Each row comes from the steps of one walk. Every step used is in the known rows, and no mark comes twice. Write the walk behind each row, first mark first.
In the rows, 128 means zero.
Known rows
S, E, A, X, J: | 143 | 117 | 164 | 125 | 155 | 130 |  52 |  96 | 155 | 144 | 173 | 163 | 106 | 135 | 130 | 116 | 128 | 155 | 106 | 130 | 122 | 117 | 143 | 138 | 141 | 130 | 135 | 104 | 112 |  69 | 159 |
A, E: | 157 | 123 | 125 | 132 | 131 | 132 |  99 | 109 | 110 | 118 | 171 | 152 | 111 | 137 | 123 | 124 | 138 | 145 | 122 | 133 | 106 | 108 | 147 | 138 | 125 | 138 | 144 | 124 | 120 |  92 | 163 |
S, E, A, X, Q, D: | 142 | 127 | 162 | 153 | 156 | 139 |  46 |  88 | 151 | 122 | 181 | 132 | 106 | 149 | 139 | 111 | 137 | 152 | 122 | 120 | 107 | 114 | 133 | 159 | 130 | 129 | 114 |  97 | 114 |  85 | 166 |
S, E, A, X, Q, U: | 150 | 133 | 156 | 155 | 160 | 133 |  46 |  77 | 140 | 153 | 177 | 130 | 104 | 142 | 140 | 110 | 120 | 158 | 124 | 130 | 107 | 114 | 136 | 137 | 144 | 126 | 115 | 102 | 110 |  83 | 164 |
J, X, A, E, S, G: | 149 | 136 | 148 | 137 | 149 | 143 |  81 | 104 | 162 | 115 | 156 | 117 | 140 | 147 | 119 | 108 | 132 | 137 |  89 | 131 | 109 | 135 | 146 | 147 | 123 | 134 | 144 | 110 | 121 |  73 | 157 |
U, X, A, E, S: | 138 | 134 | 157 | 145 | 144 | 138 |  82 | 104 | 155 | 126 | 168 | 133 | 121 | 134 | 136 | 125 | 137 | 164 | 109 | 118 | 123 | 116 | 126 | 147 | 126 | 142 | 156 | 122 | 120 |  73 | 146 |
Q, U, X, J: | 159 | 163 | 133 | 149 | 147 | 128 |  89 |  94 | 154 | 163 | 115 | 154 |  89 | 127 | 140 | 125 | 128 | 165 | 101 | 112 | 137 |  98 | 144 | 137 | 141 | 129 | 137 | 121 | 118 |  84 | 134 |
Z, J, X, A: | 152 | 157 | 140 | 157 | 142 | 131 |  67 |  83 | 159 | 140 | 142 | 144 | 122 | 118 | 144 | 101 | 138 | 154 | 108 | 137 | 123 | 107 | 145 | 143 | 139 | 150 | 127 | 105 | 103 |  98 | 145 |
Q, U, Y: | 155 | 177 | 121 | 146 | 125 | 135 | 105 |  98 | 119 | 152 | 117 | 123 |  93 | 127 | 136 | 117 | 122 | 162 | 109 | 121 | 129 |  79 | 131 | 125 | 137 | 149 | 133 | 125 | 119 | 107 | 155 |
Z, J: | 147 | 146 | 118 | 149 | 142 | 127 | 100 |  87 | 131 | 137 | 130 | 161 | 107 | 110 | 144 | 112 | 134 | 157 | 126 | 133 | 128 | 106 | 138 | 142 | 148 | 150 | 130 | 106 | 128 | 110 | 155 |
J, X, U, Y: | 146 | 156 | 143 | 143 | 123 | 137 |  96 | 105 | 142 | 165 | 123 | 111 | 116 | 141 | 136 | 107 | 136 | 153 |  61 | 133 | 136 |  86 | 141 | 137 | 121 | 149 | 128 | 119 | 102 |  91 | 138 |
Z, J, X, Q, U, Y: | 149 | 173 | 134 | 183 | 138 | 127 |  82 |  66 | 137 | 157 | 131 | 128 |  97 | 124 | 146 |  87 | 123 | 172 |  97 | 123 | 128 |  72 | 148 | 133 | 140 | 148 | 108 | 100 | 115 |  99 | 145 |
A, X: | 136 | 125 | 131 | 140 | 139 | 140 | 100 | 116 | 156 | 126 | 140 | 150 | 103 | 140 | 135 | 121 | 135 | 156 | 127 | 138 | 134 |  92 | 137 | 147 | 127 | 140 | 137 | 115 | 136 |  97 | 169 |
J, M: | 172 | 131 | 133 | 150 | 150 | 141 | 113 | 123 | 128 | 125 | 131 | 130 | 134 | 134 | 120 | 117 | 134 | 134 | 103 | 120 | 130 | 124 | 160 | 122 | 132 | 138 | 152 | 130 | 124 | 108 | 150 |
E, S, G: | 133 | 133 | 122 | 130 | 163 | 144 | 144 | 109 | 147 | 112 | 105 | 128 | 134 | 128 | 122 | 123 | 129 | 140 | 101 | 119 | 130 | 149 | 128 | 146 | 143 | 136 | 141 | 109 | 155 | 101 | 159 |
M, J, X: | 138 | 138 | 132 | 152 | 158 | 145 |  98 | 117 | 163 | 127 | 118 | 180 | 107 | 124 | 128 | 107 | 141 | 156 |  91 | 114 | 142 |  92 | 145 | 139 | 149 | 140 | 132 | 134 | 119 | 101 | 155 |
Z, J, X: | 147 | 144 | 124 | 159 | 143 | 135 |  86 |  92 | 155 | 138 | 132 | 152 | 113 | 121 | 135 | 106 | 135 | 161 | 113 | 128 | 132 | 107 | 149 | 143 | 147 | 149 | 124 |  99 | 121 | 117 | 155 |
S, E, A, X: | 139 | 118 | 158 | 132 | 150 | 144 |  53 | 106 | 154 | 137 | 173 | 140 | 109 | 141 | 129 | 121 | 126 | 157 | 125 | 131 | 122 | 125 | 137 | 140 | 146 | 134 | 131 | 106 | 116 |  91 | 173 |
U, X, A, E: | 146 | 141 | 160 | 142 | 132 | 138 |  61 | 110 | 150 | 127 | 166 | 135 | 106 | 141 | 140 | 126 | 134 | 153 | 110 | 128 | 120 | 110 | 147 | 145 | 123 | 136 | 147 | 136 | 105 |  69 | 144 |
S, E, A: | 146 | 126 | 153 | 130 | 152 | 142 |  72 | 102 | 131 | 132 | 167 | 136 | 120 | 129 | 129 | 125 | 132 | 146 | 115 | 126 | 113 | 148 | 135 | 132 | 152 | 139 | 132 | 117 | 105 | 103 | 160 |
E, A, X, U: | 139 | 123 | 159 | 150 | 157 | 136 |  52 | 110 | 146 | 176 | 146 | 148 | 107 | 131 | 132 | 117 | 136 | 160 | 105 | 142 | 121 |  95 | 119 | 139 | 124 | 126 | 146 | 110 | 123 |  78 | 167 |
E, A, X: | 129 | 115 | 158 | 153 | 156 | 149 |  60 | 125 | 151 | 141 | 147 | 160 | 103 | 128 | 123 | 121 | 133 | 163 | 126 | 130 | 128 | 102 | 124 | 133 | 131 | 129 | 151 | 116 | 134 |  93 | 183 |
D, Q, U, X, A: | 157 | 181 | 169 | 170 | 137 | 132 |  77 | 104 | 132 | 137 | 129 |  97 |  94 | 125 | 147 | 112 | 130 | 141 | 113 | 113 | 117 | 105 | 126 | 138 | 146 | 124 | 130 | 138 | 100 | 101 | 153 |
J, Z: | 143 | 132 | 159 | 173 | 144 | 141 | 114 | 107 | 123 | 118 | 123 | 130 | 128 | 126 | 120 | 111 | 127 | 139 |  97 | 143 | 120 | 125 | 164 | 136 | 143 | 152 | 130 | 123 | 129 | 108 | 130 |
E, S: | 135 | 125 | 118 | 140 | 156 | 140 | 148 | 104 | 136 | 119 | 131 | 144 | 135 | 115 | 133 | 124 | 144 | 157 | 112 | 120 | 128 | 129 | 109 | 135 | 141 | 148 | 149 | 112 | 138 | 115 | 156 |
D, Q, X: | 149 | 159 | 149 | 153 | 126 | 138 | 109 | 119 | 133 | 109 | 123 | 110 | 103 | 122 | 138 | 111 | 142 | 133 | 123 | 104 | 121 | 115 | 128 | 133 | 138 | 126 | 122 | 125 | 116 | 112 | 171 |
E, A, X, U, Q, D: | 133 | 140 | 174 | 172 | 140 | 146 |  35 | 110 | 146 | 165 | 143 | 131 |  80 | 135 | 141 | 122 | 144 | 170 | 101 | 126 | 122 |  97 | 130 | 159 | 110 | 127 | 136 | 109 | 137 |  76 | 175 |

Which walk is each row?
| 142 | 135 | 146 | 168 | 148 | 142 | 114 |  98 | 146 | 121 | 143 | 129 | 124 | 141 | 138 | 105 | 142 | 141 |  90 | 124 | 127 | 119 | 146 | 133 | 125 | 131 | 118 | 122 | 107 |  98 | 137 |	J, X, Q
| 158 | 159 | 135 | 154 | 150 | 135 |  68 |  86 | 150 | 152 | 154 | 125 | 111 | 131 | 139 | 122 | 130 | 170 | 120 | 116 | 113 | 106 | 123 | 141 | 132 | 138 | 148 | 114 | 119 |  81 | 150 |	Q, U, X, A, E, S
| 165 | 156 | 137 | 129 | 123 | 132 |  60 |  98 | 147 | 124 | 165 | 132 | 114 | 135 | 139 | 116 | 142 | 144 | 130 | 128 | 103 | 110 | 140 | 138 | 108 | 135 | 140 | 116 | 106 |  67 | 157 |	Q, X, A, E
| 163 | 121 | 145 | 142 | 149 | 129 |  92 | 116 | 157 | 142 | 141 | 168 | 115 | 140 | 126 | 111 | 131 | 149 |  94 | 129 | 141 |  83 | 162 | 134 | 123 | 129 | 153 | 115 | 129 |  66 | 152 |	A, X, J, M
| 137 | 157 | 150 | 162 | 112 | 156 |  98 | 114 | 146 | 128 | 120 | 122 |  81 | 125 | 146 | 128 | 138 | 162 | 113 | 106 | 143 | 135 | 156 | 134 | 121 | 139 | 122 | 131 | 142 |  93 | 157 |	U, Q, X
| 154 | 113 | 169 | 154 | 168 | 135 |  53 | 126 | 152 | 154 | 148 | 173 | 112 | 125 | 116 | 111 | 130 | 155 |  96 | 123 | 134 |  93 | 146 | 121 | 125 | 119 | 165 | 114 | 131 |  66 | 166 |	E, A, X, J, M
| 137 | 137 | 156 | 175 | 161 | 138 | 106 | 111 | 129 | 121 | 112 | 174 | 113 | 111 | 123 | 101 | 129 | 151 |  87 | 129 | 134 |  96 | 159 | 139 | 160 | 150 | 133 | 134 | 134 |  94 | 136 |	M, J, Z
| 158 | 168 | 135 | 135 | 130 | 137 |  80 | 102 | 161 | 129 | 132 | 127 | 119 | 125 | 147 | 120 | 145 | 140 | 123 | 125 | 119 | 120 | 134 | 137 | 117 | 136 | 133 | 120 | 108 |  82 | 146 |	Q, X, A
| 127 | 137 | 160 | 167 | 148 | 142 | 112 | 104 | 146 | 124 | 134 | 132 | 104 | 141 | 151 | 120 | 136 | 154 |  99 | 109 | 140 | 117 | 140 | 140 | 132 | 127 | 124 | 136 | 120 |  84 | 129 |	U, X, Q
| 150 | 144 | 132 | 168 | 150 | 128 |  95 |  83 | 143 | 147 | 144 | 138 |  93 | 144 | 147 | 106 | 130 | 161 | 124 | 134 | 120 |  81 | 134 | 141 | 123 | 126 | 118 | 111 | 127 |  81 | 154 |	A, X, Q, U
| 156 | 161 | 157 | 178 | 151 | 132 |  83 |  91 | 150 | 160 | 107 | 144 |  98 | 126 | 134 | 115 | 119 | 161 |  86 | 120 | 131 | 101 | 163 | 136 | 147 | 135 | 131 | 119 | 125 |  82 | 121 |	Q, U, X, J, Z
| 138 | 155 | 181 | 183 | 117 | 143 |  94 | 104 | 144 | 131 | 115 | 136 |  87 | 119 | 137 | 112 | 131 | 160 |  81 | 115 | 141 | 127 | 182 | 132 | 126 | 141 | 125 | 125 | 139 |  65 | 127 |	U, Q, X, J, Z
| 161 | 157 | 128 | 166 | 153 | 124 | 118 |  76 | 112 | 143 | 137 | 130 | 106 | 131 | 150 | 111 | 136 | 145 | 114 | 124 | 111 | 109 | 132 | 129 | 131 | 127 | 118 | 123 | 112 |  95 | 137 |	X, Q, U
| 153 | 166 | 139 | 179 | 127 | 136 |  62 |  76 | 149 | 161 | 124 | 126 |  90 | 128 | 152 | 105 | 148 | 167 |  87 | 121 | 127 | 102 | 155 | 170 | 127 | 145 | 108 |  94 | 124 |  99 | 149 |	Z, J, X, U, Q, D
| 136 | 138 | 147 | 168 | 166 | 137 | 105 | 101 | 151 | 126 | 131 | 174 | 108 | 124 | 141 |  95 | 142 | 151 |  81 | 112 | 137 |  92 | 144 | 137 | 144 | 134 | 122 | 135 | 114 |  85 | 140 |	M, J, X, Q
| 151 | 146 | 135 | 146 | 153 | 131 |  62 |  82 | 161 | 129 | 152 | 136 | 132 | 127 | 128 |  96 | 127 | 151 |  99 | 134 | 110 | 122 | 150 | 152 | 137 | 144 | 136 |  89 | 130 |  78 | 158 |	Z, J, X, A, E, S, G
| 134 | 151 | 151 | 172 | 147 | 143 |  97 | 101 | 153 | 111 | 130 | 126 |  97 | 146 | 151 | 121 | 147 | 154 | 106 |  99 | 133 | 109 | 137 | 162 | 117 | 127 | 116 | 121 | 122 |  92 | 136 |	U, X, Q, D
| 144 | 131 | 143 | 150 | 162 | 137 |  80 | 104 | 160 | 125 | 161 | 177 | 125 | 120 | 128 |  98 | 144 | 161 |  90 | 119 | 121 |  92 | 130 | 139 | 141 | 146 | 150 | 125 | 116 |  70 | 155 |	M, J, X, A, E, S
| 154 | 160 | 155 | 145 | 129 | 124 | 109 | 111 | 133 | 118 | 124 | 134 |  97 | 115 | 140 | 109 | 143 | 131 | 103 | 105 | 124 | 106 | 134 | 132 | 135 | 119 | 130 | 123 | 109 |  89 | 155 |	D, Q, X, J
| 136 | 117 | 169 | 150 | 156 | 136 |  59 |  91 | 145 | 134 | 184 | 136 | 110 | 143 | 138 | 112 | 126 | 154 | 117 | 131 | 116 | 124 | 137 | 139 | 140 | 128 | 120 | 109 | 112 |  76 | 159 |	S, E, A, X, Q
| 161 | 138 | 151 | 143 | 133 | 138 |  64 | 104 | 147 | 124 | 177 | 133 | 127 | 146 | 127 | 109 | 142 | 140 | 102 | 139 | 107 | 112 | 152 | 138 | 115 | 140 | 141 | 121 |  93 |  82 | 151 |	J, X, A, E
| 151 | 137 | 131 | 157 | 147 | 128 |  67 |  75 | 152 | 135 | 174 | 150 | 132 | 116 | 137 |  98 | 138 | 167 | 111 | 135 | 110 | 105 | 134 | 147 | 136 | 153 | 141 |  90 | 118 |  88 | 156 |	Z, J, X, A, E, S
| 149 | 146 | 131 | 147 | 157 | 133 |  90 | 104 | 154 | 162 | 116 | 169 | 110 | 126 | 137 | 106 | 145 | 154 |  69 | 124 | 136 |  85 | 141 | 145 | 143 | 140 | 127 | 128 | 109 |  84 | 139 |	M, J, X, U
| 159 | 166 | 149 | 151 | 124 | 124 |  99 | 105 | 125 | 143 | 121 |  99 | 105 | 125 | 146 | 110 | 145 | 130 | 101 | 116 | 112 | 108 | 124 | 140 | 132 | 124 | 117 | 119 | 108 |  96 | 157 |	D, Q, X, U
| 155 | 171 | 165 | 150 | 126 | 130 |  87 | 110 | 136 | 111 | 136 | 102 | 108 | 120 | 146 | 105 | 145 | 125 | 119 | 117 | 112 | 116 | 126 | 135 | 129 | 126 | 127 | 131 |  99 |  94 | 162 |	D, Q, X, A
| 166 | 167 | 142 | 151 | 136 | 135 |  50 |  93 | 146 | 154 | 155 | 124 |  95 | 139 | 141 | 124 | 127 | 161 | 122 | 124 | 112 | 100 | 142 | 143 | 128 | 134 | 139 | 125 | 106 |  79 | 147 |	Q, U, X, A, E
| 134 | 137 | 178 | 170 | 146 | 135 |  99 | 109 | 154 | 134 | 117 | 153 | 107 | 128 | 128 | 116 | 124 | 154 |  73 | 120 | 147 | 112 | 170 | 140 | 145 | 136 | 138 | 128 | 126 |  74 | 111 |	U, X, J, Z
| 153 | 169 | 153 | 172 | 138 | 136 |  96 | 111 | 127 | 135 | 118 | 102 |  89 | 126 | 138 | 113 | 131 | 148 | 116 | 103 | 126 | 102 | 131 | 136 | 154 | 124 | 125 | 132 | 114 | 120 | 163 |	D, Q, U, X
| 133 | 124 | 146 | 160 | 149 | 133 | 107 |  97 | 145 | 125 | 155 | 146 | 104 | 146 | 146 | 109 | 135 | 151 | 116 | 136 | 129 |  93 | 136 | 145 | 121 | 130 | 123 | 118 | 131 |  77 | 152 |	A, X, Q
